Each row comes from the steps of one walk. Every step used is in the known rows, and no mark comes twice. Write the walk behind each row, first mark first.
In the rows, 128 means zero.
Known rows:
K H Z L: [126 139 151 131 155 121 158  91 115 191 133 175 113 163 153 136 169 142
 127 142 131 132 100 134  93 149 161 124  94 127  87 133 162 125  69 127
 117 109 123 164 105  94 139  86 101 156 138 101 145 146 140 110  79 143
 115 152 118 139]
X C: [150 125 122 113 141 128 134 123 119 100 151 144 166 131 117 127 117 114
 164 109 128 147 130 108  98 149 112 115 143 121 144 147 159 122  83 104
 151 137 139 156 116 101 135 137  97 127 128 121 138 136 121 137 102 136
 121 172 103 138]
K Y L Z: [138 125 119 104 136 160 164 110 128 154 116 147 150 111 147 145 125 133
 147 168 100  86 140 114 116 128 146 133 152 128  88 135 109  85  76  87
 172 154 135 148 151 144 126 136  98 141 161 117 119 152 107 166 109 119
 101 115 142 118]
L Y K H: [137  94 133 103 140 111 158 106 152 146 132 163 162 142 100 121 106 122
 183 120 148 130  95 135  77 129 114 142 104  89 123 122 160 102  54 165
 138 134 183 120 122 142 170 103 135 144 151 131 156 151 131 151 110 147
 119 136 137 118]
E L Y K H: [143  99 137 140 147 105 173 104 148 159 147 182 129 120 115 107 105 137
 181 123 138 122  96 140  99 107 116 140  80 104 108 134 171  91   7 166
 153 126 155 102 129 140 178 109 128 133 144 131 165 136 119 122  97 155
  91 167 134  97]
Z L Y K H C: [128 113 127 139 171  72 182  91 115 161 161 164 160 146  91 125  97 110
 173  95 140 131 105 141  87 132 113 132  72 106 107 124 156 101  10 175
 167 147 168 178 122 124 178 108 150 140 142 146 151 144 147 135  40 153
  97 153 164 134]
Y K: [124 125 122 115 144 138 166 105 135 152 122 144 130 131  98 137 136 102
 159 115 151 109 114 122 117 136 120 123 131  98 122 135 133 143  71 128
 185 139 141 159 112 127 137 131 122 133 139 131 126 138 131 110 100 144
 125 148 147 133]
Y L Z: [152 132  99 132 138 156 172 118 110 158 119 158 142 102 137 142 120 108
 158 148 105  82 138 115 126 142 137 154 165 127 102 138 111 102  67  90
 151 138 149 136 135 141 123 131  86 147 137 121 140 157 133 114  74 140
  92 119 144 132]
Y K H: [111 102 126 103 152 140 152  95 130 152 125 158 136 143  99 141 130 104
 173 117 128 126 104 136 106 128 140 126 132  90 104 124 118 158  68 143
 149 108 145 141 116 144 167  97 133 135 158 124 137 137 130 119 102 145
 125 129 151 120]
Y K H Z L E: [137 154 137 124 134 108 160  70 109 213 140 191 114 166  92 126 153 128
 151  97 175 119 109 125  87 132 166 105  87 102  95 132 136 170  23 102
 120 113 147 214 115 106 137  86 127 124 109 114 161 168 148  98  72 133
 114 144 156 148]
C X L: [132 131 101 155 170 109 143 143 117 161 132 157 118 142 101 120 134  95
 127 199 125 127 106  99 131 149  98 128 147 103 122 162 159 116 102 128
 143 126 136 121 140 105  95 109 112 166 122  81 142 152 104 142 154 147
 112 162 128 130]
E L Z H C: [129 139 101 158 185 155 186 138  80 174 165 152 144  79 141 118  94 101
 114  99  77 181 150 145 141 125 155 162 137 130  85 154 133  96  28 123
 161 125 149 175 146 106 149 154  84 176  92 126 103 103 136  79 126 160
  99 139 167 119]
L Y: [153 115 135 122 137 103 148 134 141 130 129 148 142 126 128 115 107 134
 145 143 150 136 116 131 102 119 113 151 115 112 134 152 158  76  87 134
 131 149 163 113 139 128 132 121 121 162 124 148 148 143 121 152 128 132
 119 155 129 133]
E L Z H: [143 129 103 145 167 166 158 145 114 167 123 161 132  82 145 110 120 115
 120 132  95 156 151 172 136 116 177 169 149 135  94 147 105  88  45 103
 133 119 133 136 139 117 142 147  88 186 120 129 103 124 106  77 148 132
 102 143 150 121]
E L: [135 144 122 147 153 125 163 143 127 141 125 159  97 113 141 131 110 126
 125 148 127 135 115 121 132 134 144 144 101 126  97 144 139  85  66 135
 149 124 118 124 132 103 137 138  92 148 132 117 149 113 109 100 112 134
 104 159 118  97]
E L Z H K Y: [129 113 148 120 156 185 174 132 127 194 117 168 154 104 121  93 115 140
 117 151  73 125 154 155 122 110 168 120 154 152  81 132 109  86  33  72
 163 131 103 149 163 133 151 168 108 180 150 122 118 125  99 148 170 114
  71 126 134 118]
C X: [131 146 134 142 174 130 143 131 130 156 146 159 125 147  82 125 134  96
 128 184 132 139 122 104 121 148 113 134 138  96 138 145 145 122  91 113
 143 150 133 116 123 107  94 127 120 154 119 111 124 148  96 137 133 139
  99 143 126 124]
K H: [114 113 128 112 158 112 129 109 123 123 128 151 134 143 132 133 125 122
 157 155 130 143 124 143 106 145 142 143 130 104  83 126 137 124 105 147
 117 117 133 133 122 130 147  90 119 154 126 129 160 120 128 141 119 157
 122 134 127 123]
L Z: [153 129 101 115 149 129 172 136 120 143 115 149 134 124 119 126 116  89
 148 154 134 136 130 128 117 150 152 149 151 126 108 138 110 125  86 108
 145 117 146 151 125 143 118 119 105 161 127 136 132 136 123  99 121 129
 112 132 127 135]
X L Z H K Y: [127 107 106 133 148 165 148 120 107 194 106 141 187 120  98  99 132 139
 117 159  65  97 137 147 111 103 130 121 183 144  73 143 122 110  64  76
 149 110 139 159 173 133 128 134 118 197 144 100 114 132 111 191 180 118
  92 130 134 143]
K Y: [124 119 151 107 142 124 146 124 135 129 112 137 147 150 128 124 134 141
 132 148 126 121 127 136 116 126 137 122 107 101 109 151 138 104 113 121
 166 137 108 144 130 133 134 127 123 148 136 134 116 125 102 189 150 116
 124 126 132 126]
C X L Y: [162 120 121 157 163  85 143 154 136 156 143 164 135 140  81 103 115 108
 144 187 122 118 107 102 101 129  76 143 136 105 143 165 193  82  78 139
 120 151 169  93 149 128  96 102 117 169 127  98 146 186 101 161 143 144
  92 165 119 118]
H Z L E: [141 173 134 151 135 103 149 111 102 191 144 177 108 145 122 114 151 142
 116 127 176 123 110 107 120 149 156 121  81 131 118 147 144 123  62  95
 111 130 137 201 124  82  95 103 104 136 103 117 149 168 140  95  79 119
 121 155 119 152]
Y L E: [135 158 145 148 136 125 149 108 104 133 135 179 143 104 117 131 112 117
 149 114 151  96 135  98 141 132 120 119 129 123 116 142 134 105  85  88
 134 149 166 169 140 124 112 112 104 109 116 127 149 145 146 144  88 138
 112 123 142 119]

Write each row's walk:
[158 140  89 140 142 120 159 148 117 146 130 169 115 101 125 113 106 111
 139 152 115 142 135 137 131 150 166 155 131 135  96 144 134  92  50 101
 135 121 115 150 138 144 143 144  86 161 127 131 147 131 105  71 126 133
  81 163 139 108]  E L Z
[127 112 148 111 138 136 172  66 155 188 138 155 151 133 124 132 143 163
 173 106 148 117  88 105  61 107 117 140  96  67 118 125 177 150  67 158
 141 109 171 135 121 111 141  68 133 135 132 111 143 153 134 128  98 150
 113 147 157 139]  L Y K H Z
[161 130 131 155 141  98 158 148 145 136 141 164 125 109 128 110  87 136
 144 144 139 148 117 114 116 120 127 155  88 124 111 161 163  50  65 141
 135 148 146  94 140 120 135 141 112 149 129 138 159 130 117 108 117 141
  83 174 114 103]  E L Y
[129 144 174 105 120 153 157  83 122 154 126 187 177 133  97 114 113 154
 132 143 138  63 147  94 127 120 137 101 109 128  93 126 100  94  70  45
 148 145 130 182 168 144 118 134 118 100 147 124 152 151 136 201 119 129
  91 106 157 128]  H K Y L E
[141 115 126 136 139  72 170  97 146 173 122 165 132 155 104 116 121 111
 168 126 136 112  91 137  79 141 135 128  74 112 111 117 153 113  19 168
 141 145 159 121 126 134 173 106 148 164 148 136 157 161 121 130  74 134
 106 150 116 133]  Z L Y K H
[109 133 135 171 212 144 147 125  86 176 166 157 140 117 111 127 123  80
  99 120 115 171 130 125 119 138 123 140 167  80 137 139 141 118  69 130
 155 144 152 158 126  69  97 119 101 173  98 106  83 132 121 130 131 157
 120 127 159 145]  Z H C X
[139 108  72 150 199 107 149 108  77 150 185 153 135 130  93 117 109  86
 152 206  92 145 139 116  96 143 103 145 164 104  82 143 161 135  49 127
 126  99 146 183 137 131 120  80 127 177 117  82 141 159 129 132 130 165
  74 140 168 137]  K H C X L Z
[116 132 188 125 136 178 145  85 111 180 117 175 192 119 106 108 117 144
 109 122 121  64 150 122 128 104 127 103 147 124  97 141  93 115  59  48
 135 150 143 175 176 137 118 129 119 127 139 118 122 134 131 219 147 124
 104  96 160 132]  Z H K Y L E
[143 123 103 162 174  93 174 102 125 169 174 149 160 129  60 120 103  75
 157 142 143 112 101  68  96 116  48 129 117  83 131 171 193 117  30 151
 178 139 179 152 145 130 110 113 136 148 107  95 130 176 128 137 107 170
  89 163 159 123]  H C X L Y K
[141 154 107 162 179  88 143 120  78 151 194 163 145 142  68 111 111  75
 125 174 161 147 144  89 130 128  89 119 132 104 112 169 165 123  57 118
 112 128 155 198 145 114  75  95 127 148  79  80 147 160 157 164 140 156
 104 152 157 135]  H C X L E
[128 134 159 127 133 124 140  92 109 151 129 168 158 134 126 127 116 151
 136 146 159  93 134 104 128  94 127 105  98 124 105 147 113  81  82  85
 157 165 151 173 155 136 121 118 113  97 139 123 141 139 130 191 116 123
 111 117 136 109]  K Y L E
[104 135 139 155 182 155 157 105  95 153 153 134 147 106 134 144 115  99
 108  86 114 162 136 139 128 129 123 155 143 100 107 147 148 115  76 136
 154 130 160 168 131  95 116 119  99 159 108 132  96  89 152 135 108 153
 144 124 155 138]  Z H C
[144 100 116 134 161 102 151  99 133 172 147 162 128 162  84 117 128 100
 177 179 129  99  91 112  72 121  69 126 125  78 122 150 170 131  32 167
 133 145 179 100 138 136 128  82 156 159 133  90 155 196 108 162 126 158
  98 165 138 114]  C X L Y K H
[119  93 125 116 156 102 173  74 124 139 175 149 167 127 105 135  89 115
 182 102 139 139 119 117  74 117 100 139 104  79 120 137 157 117  46 170
 172 126 176 157 125 124 155  96 154 138 129 137 145 140 147 153  79 152
 114 143 172 121]  L Y K H C
[127 127 133 121 156 175 160 123 122 172 125 160 174  90 104 115 126 114
 115 105  84 128 157 159 123 125 157 138 195 127 101 120  96 141  75  78
 121 118 150 156 151 129 123 135 112 182 131 127 113 145 128 116 149 125
 100 123 145 152]  L Z H K
[108 118 182 113 159 176 148 106 133 183 117 145 190 124 110 110 127 155
  98 143 101 118 149 140 122 110 150 113 146 123 112 128 110 121  88  85
 160 135 123 154 150 116 138 140 131 170 147 132 104 118 114 199 173 119
 114 113 137 135]  Z H K Y
[155 131  61 156 161 128 154 148 108 173 135 143 119 130  93 109 129  72
 136 203 100 108 119 108 105 148 102 152 166 116 117 161 164 131  77 103
 131 132 141 135 147 118  89 106 105 176 132  84 129 176 111 107 142 142
  79 147 128 143]  C X L Z
[140 124 141  98 126 182 160  99 128 164 116 168 203  98 112 124 120 136
 136 169  91  68 157 108 112 124 149 117 165 144  83 121 112 108  70  56
 177 149 119 160 161 146 131 148 111 144 167 113 127 159 119 170 125 131
  65 100 159 129]  H K Y L Z
[104 115 129 134 190 132 159  86 110 174 179 161 149 141  76 137 129  68
 146 149 142 136 120 103 100 132 106 122 133  60 114 127 137 169  54 153
 166 131 143 185 117 107 128  95 152 145 123  99 135 154 130 133  98 166
 108 115 178 130]  Y K H C X
[109 132 161 120 152 169 142 114 128 172 123 153 164 112 102 113 129 115
 103 111  97 112 153 138 126 130 146 133 172 123 112 129 122 147  91  93
 138 118 139 145 145 122 126 131 102 174 137 119 111 115 136 137 137 135
 115 122 147 146]  Z H K
[136 111 132 134 157 115 174  93 115 144 178 174 151 110 119 126  86 121
 179 100 134 154 122 121 102 101 106 147  84  91  95 135 176  91   4 174
 170 131 156 161 138 124 185 118 141 131 135 125 160 123 143 131  86 165
  92 156 167  90]  E L Y K H C
[138 110 123 161 187  80 150 122  99 132 185 155 150 137  96 108  90  94
 149 170 118 135 116 100  88 122  66 139 124  93  99 156 220  93  50 174
 121 131 168 130 149 117 120  68 148 177 110  81 159 142 140 179 136 170
  92 148 149 126]  K H C X L Y
[115 110 125 137 176 173 170  95  89 170 146 135 185  92 149 143 109 125
 110 110  70  99 157 139 113 108 141 142 175 121  89 138 107  76  44  96
 193 137 155 202 151 126 130 141 102 158 128 117  93 126 129 188 100 149
 111  93 183 123]  K Y L Z H C
[145 127 148 129 144  96 163 109 127 194 139 168 126 150 143 117 142 158
 140 162 136 142  90 126  73 139 131 143  78 113 104 134 196 114  56 155
 107 129 147 127 124 100 131  81 123 157 125 124 169 169 142 128  78 131
 103 160 117 146]  K H Z L Y
[108 120 195 127 154 191 155  84 123 186 111 163 199 107 133 124 138 150
 100 133  86  63 152 122 116 110 129 106 162 130  88 123 134 102  74  80
 178 147 146 156 161 118 141 143 101 162 165 108 109 140 130 216 133 138
  94  96 153 122]  Z H K Y L
[149 127 119 129 147 113 195 121 153 161 135 161 125 112 118 109  95 119
 167 122 150 117 114 127 111 107 114 145  95 118 129 145 161  75  27 143
 167 138 152 106 136 123 149 147 125 138 140 133 145 134 106 119  96 143
  88 178 137 109]  E L Y K
[144 121 131 123 136 124 180 109 158 160 132 157 154 122  90 121  98 120
 168 112 155 114 100 120  94 115 107 136 104  92 146 144 142 105  74 146
 168 149 178 134 127 129 140 118 125 146 134 153 139 155 121 131  81 145
 120 156 138 128]  L Y K
[141 161 141 140 147 106 153 123 122 201 127 159 110 135 143 132 158 131
 100 142 149 132 110 107  99 156 148 131  91 124 117 147 169 122  74 113
 136 127 117 169 104  83 124 108  88 162 114 116 134 154 128 101  67 133
 108 169 126 148]  H Z L
